In the rows, 128 means zero.
Known rows, with every way that one mark hangs from another
{raguv {kevof zokin}}: [128 165 118 141 148 126  99 141 138 120 139 166 103 155 164  90 133  80
 103 162  69]
{tikad {kevof zokin}}: [131 148 117 155 138 118 112 129 130 137  98 165 122 134 184  89 123  86
 104 140  56]
{tikad {kevof memer}}: [123 134 115 144 130 135 120 129 129 146 103 159 126 133 173  82 113 103
 104 151  77]
{kevof koba zokin}: [110 174 127 125 136 147  96 153 121 117 136 163 119 147 187 104 127  81
 114 168  57]
{goze memer}: [134 153 125 156 130 149 100 118 153 112 133 162 128 165 169  83 105  93
  99 146  93]
{raguv {goze {memer zokin}} kevof}: [140 154 113 167 141 137 103 100 135 122 141 169 109 168 150  90 125  88
  96 167  69]
{tikad {kevof koba memer}}: [112 147 117 131 124 150 126 136 118 140 111 154 125 138 186  83 112  94
 107 170  71]
{raguv {goze memer}}: [139 131 118 184 138 141 105  97 120 126 128 162 127 157 153  99 112 104
 107 143  79]
{tikad {kevof koba memer zokin}}: [113 152 120 125 125 142 114 142 116 143 111 164 129 127 185  81 122  83
 113 175  52]
{memer {kevof tikad zokin}}: [132 148 123 111 161 113  89 138 152 120 135 139 127 135 164 109 154  89
 133 162  65]
{raguv {kevof tikad {zokin memer}}}: [126 159 105 139 170 140  90 145 158 118 120 166  91 146 155  89 154  82
 106 179  60]
{memer {kevof koba tikad zokin}}: [121 161 126  99 156 127  96 146 141 113 141 135 127 141 178 109 153  80
 134 181  58]
{raguv {kevof tikad}}: [128 154 109 133 158 140 102 142 164 117 119 154  96 161 155  92 139  89
 102 173  81]
{kevof koba {memer zokin}}: [ 98 168 122  93 122 170  98 154 139 127 146 162 121 144 177 105 112 106
 104 185  78]
{zokin {kevof koba memer tikad}}: [ 98 144 118 110 147 164 111 152 171 121 126 152 124 135 177  84 141 102
 115 189  63]
{goze {kevof tikad} {memer zokin}}: [155 150 126 129 123 159  77  98 210 112 122 183 119 163 146  85  98  87
  89 164  72]
{kevof memer zokin}: [118 139 123 118 132 138  83 147 133 142 138 174 133 123 152  91 127 102
 123 163  68]
{memer {kevof koba tikad} zokin}: [117 179 121  81 154 131  93 144 171 107 141 137 117 150 186 126 146  94
 113 178  65]
{raguv goze {kevof memer tikad}}: [129 124 104 145 155 147 103 120 133 140 124 160 108 145 126  91 143 101
 117 190  70]
{memer {zokin {kevof koba tikad}}}: [108 173 116 110 150 145  97 148 192 109 122 161 111 149 192 111 135 104
  93 164  58]

Rows
[110 159 116 120 123 149 119 140 131 139 110 160 123 137 189  90 113  96
  99 171  64]	{tikad {kevof koba {memer zokin}}}
[108 166 110 122 168 168  85 158 150 114 110 163 102 134 175 103 155  83
 117 194  43]	{kevof koba tikad {zokin memer}}
[143 168 133 130 105 167  91 100 176 107 147 180 120 172 169  86  82  81
  86 167  74]	{goze {kevof koba} {memer zokin}}
[141 131 121 174 141 130 107  93 115 124 143 150 132 155 156 100 121 100
 117 145  79]	{raguv {goze {memer kevof}}}
[119 158 123 105 155 135 107 141 144 110 140 126 121 151 178 112 143  90
 127 175  77]	{memer {kevof koba tikad}}
[128 143 122 100 122 173  89 125 176 127 130 171 113 146 147  99 104  99
 105 186  71]	{goze {kevof koba {memer zokin} tikad}}
[142 128 119 166 147 133 103  96 127 124 133 149 131 153 151 101 128 100
 120 153  76]	{raguv {goze {memer {kevof tikad}}}}
[129 159 112 127 160 133  91 147 163 120 119 165 101 151 153  90 148  78
 109 179  61]	{raguv {kevof tikad zokin}}
[135 134 104 162 162 138 105 116 135 128 116 157  99 157 139 100 144  95
 111 174  67]	{raguv goze {kevof tikad}}
[112 166 119 106 153 157  85 162 156 116 109 161 117 142 173 104 147  79
 123 192  45]	{kevof koba tikad zokin}
[116 164 115 120 153 135  93 142 198 113 118 164 112 145 182 112 135 110
  91 150  62]	{memer {zokin {kevof tikad}}}
[128 165 119  94 160 116  87 135 181 112 134 140 120 145 174 126 146 103
 112 160  71]	{memer {kevof tikad} zokin}
[124 146 105 139 176 145  76 146 165 122 100 170 103 127 157 103 156  96
 115 167  52]	{kevof tikad {zokin memer}}
[140 130 122 170 130 143 102  97 110 131 136 171 117 148 149 110 108  98
 113 152  59]	{raguv {goze {kevof koba zokin}}}
[131 137 126 106 122 166  84 127 161 132 129 176 119 136 142  89 112  87
 118 190  58]	{goze {kevof koba memer tikad zokin}}
[113 158 112 151 165 145 110 128 117 110 152 139  98 144 185 111 133 104
 106 152  83]	{zokin {memer {kevof koba}}}
[116 162 113 154 143 140 117 136 115 129 104 162 110 134 198  90 128  82
 102 161  48]	{tikad {kevof koba {zokin memer}}}
[147 157 137 141 107 161  90 101 154 112 148 182 127 162 161  73  92  69
 103 171  64]	{goze {kevof koba zokin} memer}
[100 162 115  74 139 179  87 163 174 126 118 160 119 139 164 104 134 104
 113 209  65]	{kevof koba {memer zokin} tikad}
[110 130 115 122 153 149 105 144 182 127 121 156 124 130 164  84 141 111
 114 170  70]	{zokin {kevof memer tikad}}
[103 153 120  81 141 170  81 167 153 134 119 166 128 124 157  91 147  87
 133 215  48]	{kevof koba memer tikad zokin}
[118 148 115 141 138 148 105 127  96 138 151 167 113 144 148  90 137  84
 121 196  53]	{raguv goze {kevof koba memer zokin}}
[ 98 155 104 149 177 170 114 143 165 106 120 151  94 136 191  92 151 103
 101 175  58]	{zokin {kevof koba tikad} memer}
[154 155 131 143 111 153  85  91 186 113 141 184 120 167 156  86  83  90
  85 147  81]	{goze kevof {memer zokin}}
[136 143 123 129 131 165  98 118 165 116 122 163 106 158 155 101 102  92
 104 170  75]	{goze {kevof koba tikad}}
